Each row comes from the steps of one walk. Every step used is in the known rows, and no mark comes twice. Write the walk behind each row, first mark first.
(in the rows, 128 means zero)
Known rows
malo/vaze/ripo/sutem/nivi: [172 110 105 101 138 156 174 142 149  97  93 176 178 126 206 167 130 134
 142 148 161  71 159 138 100 130 132 172]
sutem/nivi/lufa/malo/vaze: [161 131 102  89 129 162 199 115 143 113 115 137 145 102 129 201 167 137
 109 177 129  81 146 162  90 149 102 142]
vaze/ripo/lufa/nivi: [145 133 121  91 157 109 178 141 130 157 115 165 154 165 155 165 125 132
 154  92 139  87 143 185 115 121  89 103]
vaze/ripo/sutem/lufa/nivi: [156 127 122  87 152 117 158 146 137 135 103 156 168 145 203 144 141 131
 144  96 173 119 155 154  90 107  78 126]
neve/sutem/nivi/lufa: [146 131 129  91 138 194 163 131 159 158 107 150 157 127 138 197 161 120
 144 140 147  65 145 162  61 145  75 154]
sutem/neve/ripo/lufa/nivi: [151 152 129 106 137 151 199 124 130 171  98 152 103 166 156 155 155 146
 125 114 132 102 136 168  73 126  76 130]
sutem/neve: [153 157 108 107 116 192 181 152 116 158  96 151 130 138 204 178 166 151
 128 119 119  82 141 141  78 126 106 150]
malo/vaze/ripo: [160 123 112 108 128 147 185 150 131  96 109 178 164 131 180 178 132 133
 133 126 129  86 152 135 117 116 136 143]
vaze/ripo/sutem/lufa: [159 120 111  97 151 146 145 154 126 125 103 139 151 127 222 157 147 135
 139 105 180  96 169 119  99 103 103 136]
nivi/vaze/ripo/sutem/pegel: [155 102  94 116 149 187 155 139 129 119 108 146 217 159 225 156 113 148
 171 142 145  67 151 130  65 144 131 134]
digaf/neve/sutem: [129 143 125 114 119 207 173 158 125 160 108 165 121 121 187 171 170 111
 110 108 115 100 153 143  69 122  89 126]
neve/sutem/ripo: [136 141 113 111 134 204 151 131 134 147 110 167 137 137 203 171 173 128
 136 119 112  80 170 139  80 128 129 160]
lufa/malo/pegel: [160 124  97  94 138 152 208 126  97 140 108 119 129  82 196 205 148 124
  87 131 115  95 169 183 108 130 133 131]
malo/vaze: [168 136 112 112 115 161 211 139 126 120 107 160 151 114 183 195 147 136
 119 158 113  85 154 134  97 136 134 140]
neve/ripo/lufa: [159 130 124 114 155 155 196 120 117 152 110 134 100 134 160 178 144 145
 123 132 140  80 165 145  97 134 115 131]
nivi/lufa/malo/pegel: [157 121 105  92 135 145 212 114 109 142 108 112 128  86 157 227 137 117
  90 129 122  95 158 171  86 139 104 115]
sutem/nivi/vaze/ripo/lufa/malo: [149 134  99  99 167 158 132 140 132 132 130 117 164 142 148 168 157 139
 163 137 148  56 148 171 129 137 115 112]
lufa/nivi/vaze/ripo/sutem: [158 135 123 111 143 129 167 143 138 137 108 165 195 168 195 164 111 131
 180 104 149 100 141 163  78 136  98 113]
neve/ripo/lufa/malo/vaze: [155 123 112 111 134 147 223 107 119 117 130 117  97 106 138 185 159 144
  98 168 127  98 164 142 113 116 127 121]
ripo/sutem: [166 133 110 110 133 160 201 135 117 157 101 142 147 120 227 188 139 145
 137 133 143  82 168 139  73 135 121 139]
neve/ripo: [165 136 120 117 147 168 193 127 114 135 103 156 112 123 178 169 148 150
 116 127 137 100 165 154  91 134 121 165]
lufa/malo/vaze/ripo: [148 122  99  98 127 145 192 137 119  91 125 154 150 114 169 175 150 141
 118 132 128 101 153 155 128 101 135 135]
vaze/ripo/lufa/malo/pegel: [146 107  99  90 158 124 188 130 105 135 120 114 129 108 176 199 127 115
 108 106 137  79 167 175 138 108 129 103]
nivi/lufa/malo/vaze/ripo: [147 117 107  96 127 133 195 124 131  91 125 144 148 122 130 197 139 132
 121 130 133  99 141 143 105 109 108 117]
ripo/sutem/nivi/vaze: [175 141 110 117 145 189 159 142 141 148 100 137 180 133 212 181 145 142
 163 161 149  59 157 145  71 170 120 148]
ripo/lufa/nivi: [154 147 123  95 143 123 204 129 124 181 112 149 144 147 158 181 142 131
 139 124 120  85 149 183  95 142  89  97]
neve/ripo/sutem/nivi/lufa: [173 120 120 106 158 165 189 106 147 135  88 146 122 128 169 185 138 146
 128 149 175  80 162 144  53 158  88 177]
vaze/ripo: [152 130 108 103 149 149 165 154 118 127 107 170 153 138 192 170 133 141
 145  96 142  82 156 157 113 118 121 147]
digaf/neve/sutem/lufa: [133 145 126 104 124 210 141 166 130 151 112 147 118 113 186 154 194 104
  98 113 137 110 158 124  74 110  68 117]
lufa/nivi: [158 151 120  97 135 135 202 134 124 164 103 171 152 138 177 172 145 139
 135 118 120 103 147 194  87 143  98 130]

Write each row's walk
[150 126  85 100 152 154 185 107 101 143 113 112 110 104 199 198 159 121
  90 130 104  73 186 162 120 141 151 116]  sutem/ripo/lufa/malo/pegel
[152 144 117 126 141 182 185 142 109 131  96 172  85 122 185 152 156 134
  89 113 127 112 166 145  78 138 104 147]  digaf/neve/ripo
[155 118 114 109 135 132 189 142 133 114 117 155 154 139 159 186 126 127
 140 130 133  69 152 125 124 116 128 112]  malo/vaze/ripo/lufa
[163 114 112  93 161 148 157 136 148 128  93 162 164 141 181 182 124 135
 155 119 178  66 153 146  76 141  89 156]  vaze/ripo/sutem/nivi/lufa
[122 143 115  95 124 206 149 155 118 149 128 123 103  95 175 150 214 112
  86 118 131 126 161 141  84  94  70 105]  digaf/neve/sutem/lufa/malo
[160 146 136 121 153 137 188 119 135 157 118 139 138 161 133 171 133 135
 151 135 131  96 144 170  83 153  89 100]  neve/ripo/lufa/nivi/vaze
[149  88  80  95 132 168 201 120 123  90 116 143 193 118 214 152 134 154
 119 168 136  93 162 137  86 111 145 144]  lufa/malo/vaze/ripo/sutem/pegel
[166 112 112 104 130 144 165 150 139  92 106 148 164 120 209 165 141 129
 128 135 169 100 161  96 103 100 115 135]  malo/vaze/ripo/sutem/lufa
[156 157 128 111 141 136 187 133 133 175 121 134 169 162 150 183 135 128
 164 134 117  79 136 170  90 159  91  78]  ripo/lufa/nivi/vaze
[149 136 118  93 139 202 157 144 146 159 104 161 159 120 175 175 173 127
 143 140 139  68 156 171  84 136 103 171]  neve/sutem/nivi
[150 114 104 106 156 136 168 134 112 128 127 100 158 123 165 202 120 110
 131 117 132  74 156 162 129 124 129  82]  nivi/vaze/ripo/lufa/malo/pegel
[168 151 127 106 136 149 162 140 140 155 110 128 180 141 198 161 151 129
 153 137 151 108 149 142  66 144  78  98]  ripo/sutem/lufa/nivi/vaze
[148 137 120 125 148 169 190 137 110 149 105 148  75 133 167 162 153 130
  94 118 130  96 168 134  86 137  95 114]  digaf/neve/ripo/lufa
[160 134 112 106 167 160 127 151 143 135 115 142 174 160 158 172 139 131
 177 130 151  41 146 152 119 152 113 121]  sutem/nivi/vaze/ripo/lufa
[142 136 129  95 131 196 150 148 135 154 118 133 144 112 179 171 186 120
 127 127 147  95 158 132  85 106  87 131]  neve/sutem/lufa
[131 145 126 100 141 162 166 119 146 176 117 160 141 162 164 167 165 118
 148 115 111  82 157 166  82 132  97 116]  neve/sutem/ripo/lufa/nivi
[154 118 102  86 142 147 173 125 148  87 117 154 155 117 126 186 153 133
 123 148 146  82 142 164 110 128 104 147]  sutem/nivi/lufa/malo/vaze/ripo
[137 124  99  91 156 130 175 135 109 142 131 124 127 132 163 175 151 143
 138 107 139  80 159 165 130 101 116 105]  vaze/ripo/lufa/malo
[137 140 141  98 141 162 118 156 159 135 126 155 192 160 147 147 157 106
 170  98 155 112 130 157  92 105  62 108]  neve/sutem/lufa/nivi/vaze/ripo
[142 144 139  85 131 164 160 144 146 167 116 152 157 127 160 156 180 115
 132 117 142 119 147 169  76 110  61 122]  neve/sutem/lufa/nivi
[152 111 105 104 150 159 168 131 139 132 105 164 231 175 207 142 106 143
 175 135 140  92 139 168  57 148 106 125]  lufa/nivi/vaze/ripo/sutem/pegel
[150 132 109 106 154 150 204 110 107 148 127 107  87 115 152 176 164 152
 110 138 137  94 170 162 105 118 116 123]  neve/ripo/lufa/malo
[154 147 125 108 146 135 156 149 135 132 113 176 190 169 163 161 122 131
 173  99 132  99 133 180  99 139  99 115]  lufa/nivi/vaze/ripo
[152 143 101 111 151 168 165 126 117 155 110 143 118 144 195 176 159 138
 132 129 110  57 178 130 105 151 139 126]  sutem/ripo/lufa
[134 154 130 115 139 176 148 121 154 171 125 148 166 174 155 170 158 111
 171 125 106  75 146 152  76 148  98  97]  neve/sutem/ripo/lufa/nivi/vaze
[152 128 103 104 147 156 132 146 123 114 131 102 164 125 202 157 157 137
 149 122 171 103 159 123 102 103 104 105]  nivi/vaze/ripo/sutem/lufa/malo
[152 134 117 119 154 150 147 151 127 139 126 134 166 162 164 182 124 128
 176 112 137  58 145 133 114 135 116  92]  nivi/vaze/ripo/lufa
[152 126 126  96 135 105 197 134 142 123 116 174 167 156 144 173 123 124
 144 124 127  91 140 162 119 119 102  99]  malo/vaze/ripo/lufa/nivi
[154 160 116 117 148 151 160 119 135 160 118 152 159 174 169 168 148 129
 162 129 103  72 151 158  92 169 113  94]  sutem/ripo/lufa/nivi/vaze
[152 140 111 123 125 184 149 160 131 131  98 144 171 168 225 167 131 141
 173 104 151  78 134 111  70 120 109 134]  nivi/vaze/ripo/sutem/neve
[161 112  92  91 139 151 183 131 139  93 108 152 166 108 196 165 151 143
 128 155 157  88 160 155 112 116 134 162]  lufa/malo/vaze/ripo/sutem/nivi
[156 121 100  93 145 138 212 121 100 159 115  98 119  91 178 213 143 120
  94 135 119  79 171 175 118 131 126  94]  ripo/lufa/malo/pegel
[141 133 105 109 154 147 157 141 116 135 141 110 152 144 152 180 143 136
 160 117 134  74 146 154 125 119 117  82]  nivi/vaze/ripo/lufa/malo
[163 129 116 112 149 159 127 157 135 118 112 126 177 143 212 161 139 129
 163 116 174  89 155 105  95 120 104 115]  nivi/vaze/ripo/sutem/lufa
[172 131 104 100 146 174 180 135 132 153  91 149 157 116 221 176 152 146
 139 149 153  66 168 157  79 154 119 168]  ripo/sutem/nivi
[153 144 120 117 137 181 188 131 121 159 100 133  88 151 171 171 159 150
 121 123 136  79 150 128  81 121 102 141]  sutem/neve/ripo/lufa
[162 161 125 112 132 150 183 138 131 157 112 158 180 151 167 177 138 134
 158 129 115  97 136 180  80 159  97 108]  lufa/nivi/vaze
